Each row was made from one walk, in order. Every step used is in the known rows, and no mark comes twice. Write each row's walk.
Known rows:
V > C > F: [-18  21  27  13  -2 -16 -12   8  -9 -24 -45 -20  -2   3 -11   6  21   7
 -20   3 -30  10  11  19   4   7  21  -7  -2  -5  -8  19  16 -14   1  -2
  -9  27  -3 -31  25   6  -1]
G > A > V: [ 18   4  27   9   5  -3  16   9   4  -8 -22   6 -14  11  22  -9   2  12
  -5   9 -17  11  -9  -4   6   3   9   5  37   5 -31 -18  34 -17 -16 -23
   0   4 -25 -24  -3   1 -12]
J > L > T > C > A: [  5   4   3   0 -10 -14 -12   4   4 -16  11 -13 -18   9  -6  -4  22  10
  11  13 -26   6  -3  -8 -28   1  10  -2  53  12  14  -4  10  -4 -21 -38
  -7  23   5 -12  13  20  24]
T > L > V: [ -8  -7  20  10   3  -3  35   3   2 -27 -13   0 -21  -5  13  -8   7  -2
   7  13 -32  -4 -31  12  -6  13  20  -3  19   7  -3  -7  18  -7 -15 -17
   3  13   6   4 -21  18   7]
C > T > L > A > V: [ -6  -2  30  -7   0 -11 -15   1   2 -13 -26  10 -16  13  23  -1  21  18
 -14  -2 -16   0 -29   8 -23  -5  15   5  10  -5  -4   7  12 -21 -16   4
   7  17  -2  33 -20   6  14]
A > V > L: [  3   3  43  19  -1 -10   3   4 -14 -11 -20  -1  -6  18  31 -15  14  -6
 -11   9 -21 -10 -19   7   3  19  12   7   8  -8 -14  -4  34 -14 -13 -17
  -8  20 -14 -12 -12   8 -17]
C > A > V > L: [  5  -1  24  12  -4  -3  -8 -10 -25  -8 -16  -3  -7   7  16 -11  13  10
 -19   4 -31   2  -2   2  15  21  17   4  15  14  -7   2  23   8  -6 -15
  -3  31  -5 -12  -9   0 -21]
J > L > V > A: [ -3  -7   3   2  -1   5  29  16  19 -18  -4   3 -19  -1 -18 -12   3   2
  -5  18 -24  -2 -18   0 -10  10  26  -4  34  12   4   2  11 -18 -10 -38
 -12   1   6 -18  -6  24  -1]
G > A > V > L > K: [ 11   3  28   0  12 -10   5   7   3  -7  -6   2 -10  28  24 -18   3  11
 -16  19 -21   2 -15  -7  19   6  20   2  29  -9 -30 -14  28 -11  -9 -21
  -2   9 -20 -13  -6   0 -14]
F > C: [ -5  14  15  23  -3   1  -4  -2   8  -2 -16  -4  -1   5   9  -3   5   7
 -13  13 -32  15  13  31   8   5   2 -11  22  -1 -13  -4  30   2   5 -31
 -16  21  -8 -28   1   8   9]
F > A: [ -4   5   5  25   7  16  16   1   5 -12  -8   2   0   6  12 -10  12  11
   0  17 -35   5   8   5   5   3  15  -8  -2   3 -28  -2   9  -4 -30 -34
 -16  22 -15 -33  -1  -1   5]
T > C > F > A: [  3  18  -8  16   7 -19 -10  -1   9 -29 -11 -13   0   9 -15  -2  11   7
  14   9 -46  -1  15  14  -8  -4  21  -1   9   2 -21  -4  26 -15  -8 -14
 -21  41 -12 -34  16   3   9]
T > C > A > V: [ 12  18   7  14 -12 -25  -8  -8  -3  -7 -13   1 -12  -7  -1  -3  12  14
   0  -4 -37   9   3   5   8  11   5  10  24  19   0  -7  27 -14  -3 -21
 -11  35  -7 -21   4   6  -4]
F > C > A > V > L > T: [ -1   4  26  11  -3  -4 -34 -11 -16   2 -14  -7   1  20  16  -1  10  10
 -10   9 -32   6  14  28   5  16  15  -3  31   2  -6  -9  29  21   1 -33
  -3  34  -4 -22 -11  10 -10]
G > A: [ 14   2  11  14   9  -7  21   5  -2 -20 -11   0 -12  12   9 -10   5  14
  -9  16 -24  19   1  -3  15  -4   9  -5  36   8 -31 -14  21  -8 -11 -18
 -10   8 -23 -23  14   4   0]
L > A > V > C > F: [  9  17  37   4   0 -13 -21   7   1   7 -55  -8 -12   1   5  -1  27   1
 -36   9 -16  -5 -11  19  19  -2  14   9  12 -15   7  21  20 -37 -16   9
   2  23  -9 -19   4   1 -17]
C > F: [  2  13  15   5  12 -14  -1   4  -2 -34 -27 -24  -7   8 -12   0  12  -1
 -12  17 -30   4   7  15 -17  -2  16  -2  10  -2 -18  11  30  -2   4  -2
 -15  31 -13 -27  19  -2   3]
A > V > C > T: [-14  20  46   7 -13 -20 -15  11  -2   0 -47   6  -6   6  29   4  17  11
 -19 -11 -19   8  -9  10 -10  11   8   9  -7  -4  -7  14  19 -27 -15 -16
   4  17 -10 -13   0  10  -6]
G > A > V > F > C > T: [  6  10  24 -15  -2   2  -3  12  10   3 -22   8  -6  27  28  -1   0  18
  -5   4 -13  13   1  15   1 -14  21   5  29   8 -30 -15  26  -7   0 -25
   0   5 -16 -22 -13   5 -11]
F > C > A: [ -3  10   1  19  -5   5 -15 -13  -4  -4 -14  -8  -2   0   4   0   4  15
 -19   8 -37  20  24  26  16   7   5 -12  29  15 -10   1  20  19  11 -32
 -11  31   0 -25  -1   0   1]
J > L: [  2   4   8  11  -4  12  15  11  13 -17  -2 -11 -21   2   5 -11  12   3
  -7  10 -17   6 -14  -9 -18   6  12  -8  39  13   0   6  17 -10 -18 -30
 -12  10   3 -13   4   9  19]
F > C > A > V: [  3  12  15  14  -8   6 -18 -11  -3  10 -22  -2  -4   0  12   0   4  14
 -17   3 -33  13  16  27  11  14   7  -2  30  14 -10  -1  31  13   3 -36
  -5  29  -4 -25 -11   2 -10]
F > C > A > V > L: [ -2   6  19  20  -4   4 -26 -12 -15   4 -15  -4   0   9  17  -6   7  11
 -14   4 -34   7  14  25  20  17  15  -4  26   7 -12  -4  31  16   7 -31
  -7  34  -4 -22 -14   3 -14]
C > T > L > A > V > F: [ -8   3  28 -20  -5  -4 -13   4   6 -11 -24   6 -14  14  25   1  24  15
 -14  -1 -12  -1 -29  15 -20 -13  22   7   7   0  -2   7   5 -17 -11   4
   5  15   4  27 -23   7   9]
T > C > A: [  7  14  -5  21 -10 -22  -4 -13  -6 -19  -3  -2 -11  -9 -11  -3  13  17
   0   0 -42  15  11   4  17   6   3   3  26  20   0  -5  21  -7  -2 -18
 -18  37  -3 -21  14   8   7]
C > F > A > V > L > J: [ -4   7  19   7  20   4 -19   4   6 -26 -22 -21   2  25  -2  -7  13 -10
   0  20 -29 -13   0  18 -13  -5  32  -3   2 -14 -34  11  18   4 -20 -10
  -4  36 -11 -39   1  -8 -12]
C > T > L: [-17  -1  20   1   0 -10  -2  -1  -4 -31 -10   4 -13  13  18  -1  15  22
  -1  -3 -27  10 -19   4 -34  -1  13  -6   4   5 -17   2  13  -3  -9  -8
  -2  20  -1  30  -8   8  24]
L > T: [  4   6  34   8  -1 -21   3   2 -10 -23  -5 -11  -8  17  11  -2  19   1
  -2  22 -26   8  -2  11 -28   3  -1   0  22  -5  -3 -10  17   0 -22 -28
  -8  19 -17 -20  14  19  16]

Write each row's walk:
[ -3  -1   2 -15 -12  12  12  10  25   1   1  -7 -18  -2   1  -4   0   1
  -5  15 -23   1  -2  16   0  -3  30  -7  44  27   9  11   9   4  -1 -42
  -3  18  20 -31 -18  21   3] => J > L > V > F > C > A
[  6   9   8  -5  -3 -21 -15  11  14 -24   6 -21 -15  18 -11  -1  23   2
  16  16 -22  -2  -5  -5 -45  -5  18  -1  50   1   7  -3  20  -9 -19 -28
 -10  23   2 -16  17  19  27] => J > L > T > C > F
[ -7   3  16  -2  -4   5  38   9  18  -5  -9   2  -5   1  13  -5  -1  -7
   1  20 -33  -2  -1  26  11  -5  27   0   3  14 -10   2   6 -10 -11 -31
  -8  20  -3 -49 -20  21  -9] => L > V > F > A
[ -5   8   4   9  16   7  -3   1   6 -29 -21 -19   1  14  -7  -2  10   6
  -1  20 -38  -1  14  15 -13  -3  31  -9   0  -3 -33   8  20   1 -12 -18
 -16  35 -15 -37   8  -9  -1] => C > F > A
[  9   6  23   8  -7  -3   0  -9 -10  -7 -24  -3 -13  -8  12  -6  10  12
 -18   7 -28   9   0   5   5  18   7   6  22  21  -5   6  20   4  -8 -24
  -4  28  -6 -19  -7  -3 -15] => C > A > V
[ -1  21  39  -6 -16  11   3   7  13  13 -29  -2  -4   6  31  -2   9  -5
  -8   8 -14   1  -2  32  -2   1  13  11  13   7  -4  -5  29 -10   1 -28
 -11  14  -7 -33 -21   8 -16] => A > V > F > C
[ 13  12  23   2  -9 -37 -19  -7 -12 -15  -5  -4  -9   8   6   2  19   8
   9  12 -33   5   2  10 -20   7   3  13  32   4   5 -16  22  -4 -21 -31
  -6  32 -12 -21  11  17   6] => L > T > C > A > V
[  5  -2  34   7  -4 -11 -17 -10 -27 -12 -11  -5  -8  12  19  -7  19   7
 -10   9 -29   0  -1   5   1  20  16   6  22  10  -3  -1  21  10 -13 -21
   0  32  -8 -13  -7   5 -20] => C > A > V > L > T
[  4   2  33  -8  -4  18   6   5   3   2 -26   0 -18   1  23 -11  26   0
 -12  12  -8 -14 -38  17   5   0  20   8  17  -2  12  -4  16 -23 -21   3
  -2   5   4  15 -25   4  -6] => T > L > A > V > F
[  3  -3   9   6  -3  -4  29  17  23 -15  -3  -6 -24  -2   1  -9   1  -3
  -3  16 -23  -1 -19  -3 -13   7  18  -5  41  12   3   7  17 -11 -16 -37
  -3  12   4 -22 -10  24  10] => J > L > V
[-17  14  15  23 -14  -6 -10  -4 -21  -7 -34  -7  -7 -10  -1   2  21  21
 -28  -4 -34  19  13  11  31  14  12  -6   7  16   2  19   4  -3  -9 -13
  -5  28   3 -26  18   6  -5] => V > C > A
[-14   9  17   9   5 -21   9  10   8 -15 -39  -8  -5   2  -9   2   1   2
 -11  11 -44  -1   6  24  11   8  31  -4  -2   0 -12  19  12 -12  -8 -21
   1  30  -2 -50   3  19  -8] => L > V > C > F > A
[  7  17  19   0   1 -44 -18   0  -3 -32  -7 -17  -5  20  -8   5  20  -1
  12  17 -35   1   8  16 -35  -6  10   7  27  -9  -1  -9  25  -8  -9 -14
 -14  36 -15 -26  24  18  19] => L > T > C > F
[  0   5  22  -3   0  -7 -12 -10 -13  -5  -6  -4  -9   7  13 -13  10  12
 -25  14 -30   1  -5   0  15  17  18   6  19   6  -6   7  16   9  -4 -20
  -4  33  -1 -10 -10  -3 -17] => C > A > V > L > K
[  5  11  20  -9 -15   9   3  -5  -7  -1 -21  -5 -12  -4  14  -2  14   7
 -17   3 -17   9   3  11   7   9  16   9  15  29   0   4  14   7  -4 -22
  -5  26  -1 -25 -13  -1 -22] => C > A > V > F
[  9  12  23  10  -7 -41  -6  -1  -3 -24   2  -8  -6  12   4   1  21   5
  13  15 -34   7   1  12 -25  -3  -2   7  28  -5   3 -16  21 -13 -18 -26
 -12  26 -16 -23  21  24  22] => L > T > C
[-12  19  19   0 -15  15   5   4  11   2 -13 -10   1   5  13  -1   8   1
 -10   9 -22  12  14  40  10 -10  16  -4  15  12  -2  -3  15   5  13 -23
 -19  18   1 -38  -4  11  -2] => V > F > C
[  2   3  29  -5  -4  21  -4   3   9   9 -26   1 -13   3  21  -5  24   1
  -9  13 -11 -10 -29  29  10  -4  22   6  23  -5   8  -7  19 -17 -15  -5
   0   8   6  10 -28   6  -6] => T > L > A > V > F > C
[-13  11   8   1  -7  27  19   7  12  -1  -6  -3   2   7  14  -8  12   4
  -3  14 -24   7   8  20   7 -10  26  -2  -6  17 -12  -2   1  -4 -17 -24
 -19  18  -4 -42 -10   4  -6] => V > F > A
[  5  13  40   5  -6 -17 -20   5   1  12 -51   6 -10   4  17  -1  29   9
 -39   1 -13   1 -17  17  14  -2   7   9   9 -13   7  20  12 -39 -19   5
   4  22  -9  -5  -1   5  -9] => L > A > V > C > T
[ -2   0  23  21   4  -1  -9   1  -4  -5  -3   3   4  28  26 -12  18   3
  14  10 -36 -13  -3   6  -5  11  22   1   4 -11 -23 -16  21 -15 -36 -35
 -10  29 -17 -29  -8  10  -6] => F > A > V > L > T > C
[ -6  -4  38  22   4 -20  -5  -4 -27 -31   5 -12  -2  33  18 -12  24  -4
  -5  22 -28  -1  -8   9  -5  10  16  -5  13 -13  -9  -9  21   2 -17 -16
 -10  23 -15 -11   7  19   4] => V > L > T
[  5  13  29   5   4 -12  -6  13  -1 -10 -43  -4 -10  16   9  -3   9  14
 -10   2 -21  10   0   3   9   2  20   3  27   0 -27  -5  29 -18  -9 -12
   3  11 -19 -32  11  -1 -20] => G > A > V > C > F
[ 15  16  31  -8  -7   8 -12   5  16  25 -33   0  -7   4  17  -5  23  -5
 -27  14 -11  -4 -12  34  22 -12   9  11  24  -6  10   3  21 -26  -8  -6
  -7  18  -8 -22 -18   5 -17] => L > A > V > F > C
[  1   2  24  12  -3  -8 -13  -8 -19 -14 -12  -8  -8   7  11 -10  16   0
 -18  10 -24   2  -8   7  10  11  17   2  23  11  -8   7  11  11 -10 -15
   2  31   0 -19  -6   0 -19] => C > A > V > L > J
[ -6   3  31   0   0  -8  -4  10   0 -11 -36  11 -13  18  25  -2  10  25
  -6  -6 -17  10 -15  -2   6   3  20   2  23   2 -25  -9  20 -19 -19 -16
  11   1 -13   2  -1   6  -8] => G > A > V > C > T > L
[  6   9  31  13   0  -8   6  13   0  -1 -39   3 -12  12  19  -5   9  17
 -12   3 -18  13  -6   1  20   7  12   1  27   3 -24  -8  26 -22 -16 -22
   5   5 -20 -27   8   3 -16] => G > A > V > C
[-12   7  19  15  -8 -21  13   3  -8  -8 -33  -1 -14 -12  -4   2   5   8
 -20   5 -42  10   1  19  28  17  19  -2  12  14   4  17   7  -7  -3 -22
   5  29   3 -39  -1  22 -10] => L > V > C > A
[  1  10  31   6  -1 -16  -4  14   2  -6 -39   9 -11  20  20  -1   7  23
 -13  -4 -17  15  -6  -1   8   1  13   4  24   3 -28  -5  18 -21 -15 -16
   7   6 -19 -16   5   5 -11] => G > A > V > C > T
[-13  12  40 -18 -15  10  -8   7  14   9 -28   2  -5  13  36   1  10   4
  -1  -1 -12  -1 -14  33 -22   0  23  10   8   6  -5  -6  24  -7  -1 -20
  -2  15   2  -6 -29   9  -6] => A > V > F > C > T > L
[-21   5  15   7  -1  -3 -19  -5   5 -15 -15   1  -3  16  16   3   7  21
  -3  -1 -31  12   0  28 -16  -1  10 -12  15   0 -18  -2  21   6   4 -21
  -3  22   2   9 -11   9  23] => F > C > T > L
[  4   5  45  18   1  -7   0   5  -3 -15 -13  -6  -6  18  24 -13  19 -17
 -12  12 -15  -8 -24  13  -1   6  12   5  15 -12 -10   6  22  -8 -21 -11
   1  18  -6 -18  -5   5 -11] => A > V > L > J
[  6  22   4  12   2 -35  -8  -2   5 -32 -14 -15  -8   6 -19   1  11   3
   7   7 -40   5   7  13 -10  -3  14   6  17   1  -9  -1  32 -17  10  -3
 -20  38 -11 -27  23   8  11] => T > C > F
[-35  11  31  10 -10 -16 -19   9  -1 -24 -26   0  -7   7   7   6  25  15
 -12 -10 -22  13 -13  16 -11  -6  17  -6  -1  -2  -3  23  -9 -11 -17  -1
   9  15  12   5  13   9  16] => V > C > T > L > J
[-17  -8  15  -3  -1  19  35   8  10 -18  -6   2 -12  -1  18  -8   8  -1
  15  14 -30  -9 -25  20  -3   4  35  -4   6  13  -7  -8   7  -4 -20 -22
  -1  10  11 -10 -32  18  -1] => T > L > V > F > A
[-15  10  27  24  -2  16  -1   9   7   7 -34   6   0   5  23  -5  15   9
  -3   5 -29  -1   1  11   9  14  16  -2  -9  -1 -19   3  13 -19 -37 -36
  -5  20 -14 -37  -7   2 -10] => F > A > V > C
[  2  -4  24  27   6  -7  -3  -4 -20 -13 -12  -6  -6  19  11 -17  24  -3
 -32  18 -25  -5 -14  10  36   1  15  -5  14 -17  -6   6  15 -19 -10  10
 -11  26  -9  -4   4   8  -8] => V > L > A
[  5  18  42  -9 -14   7  19  11   8   5 -27  -2  -9  -1  29  -6  12  -7
  -8   7  -9   0 -13  19  -6   3  12  15   6  10  -2  -3  26 -16  -7 -18
  -9   9  -9 -29 -15   8 -17] => A > V > F
[-18  17  20 -11 -15   3  -9   3  11   2 -13  -5   3  15  15   4   8   9
 -12   3 -21  17  15  38  -3 -17  18  -4   8  11 -10   3  11   4  16 -20
 -14  19   2 -23  -7  14   5] => V > F > C > T
[-19   5  18 -21   5 -14 -10   1  11 -26  -1   2 -12  11  16  -3   9  26
 -12  10 -28   8 -23   2 -29  -4  17  -1   6  -4  -9  11   3   0  -4 -10
  -2  19   5  34 -14   3  31] => C > T > L > K
[ -9  -3  18  -3   3  -8 -13  -2  -2 -21 -18   7 -15  13  17  -2  20  20
 -15   0 -20   6 -23   9 -18  -9  13  -2  13  -4  -7  10   4 -15 -13   4
   2  20   0  34 -11   5  22] => C > T > L > A
[ -5  -1  22  20   0 -36 -18 -11 -31 -28  10 -10  -3  29   7  -8  25   6
   1  13 -39   1   3   8   3   9  18  -2  21  -4  -2 -12  18   2 -10 -12
 -10  37  -6 -11  11  20   2] => V > L > T > C > A
[-20  -4  26  17  -3  -7  23   8  -3 -18 -27   0 -17  -8  11  -2  14   4
   1   7 -33  -3 -25  17   5  18  24  -4   6   5   2   1  14 -12 -13 -14
   8  12   9   0 -12  23   4] => T > L > V > C
[ -4  -2  16   9   5 -11  36   4   3 -22 -14  10  -9  -5 -17 -10  -4  -1
 -10  21 -35   1 -11  20   7  10  23   5   8   3  -8  -2  15 -19  -1 -30
 -14   7  -9 -25  -4  26 -23] => L > V > A
[-21   7  16  10  -1  -5 -28  -2  14 -15 -12  -2  -4  18  11   4   6  13
  -5   1 -26  13  -2  33 -22 -11  10 -12  25  -5 -16   3   8  12   0 -21
   2  20   9   5  -8   7  25] => F > C > T > L > J
[ 12  11  23  -6  -2   9   7  10  13   6 -23   2  -8  17  24  -6   0   9
  -4   9 -13  12   1  17  15  -8  18   3  36   8 -25 -21  27 -10  -3 -28
  -2   3 -16 -35 -12   2 -20] => G > A > V > F > C
[-16  11  19 -18 -11  14 -17   2  11   4 -15  -2  -2  16  17   3  15  10
 -13   4 -17   8   1  41   1 -21  25  -4  14   5   1   4   7  -5   8  -6
  -8  17  10  -3 -17  11   5] => V > F > C > T > L > A
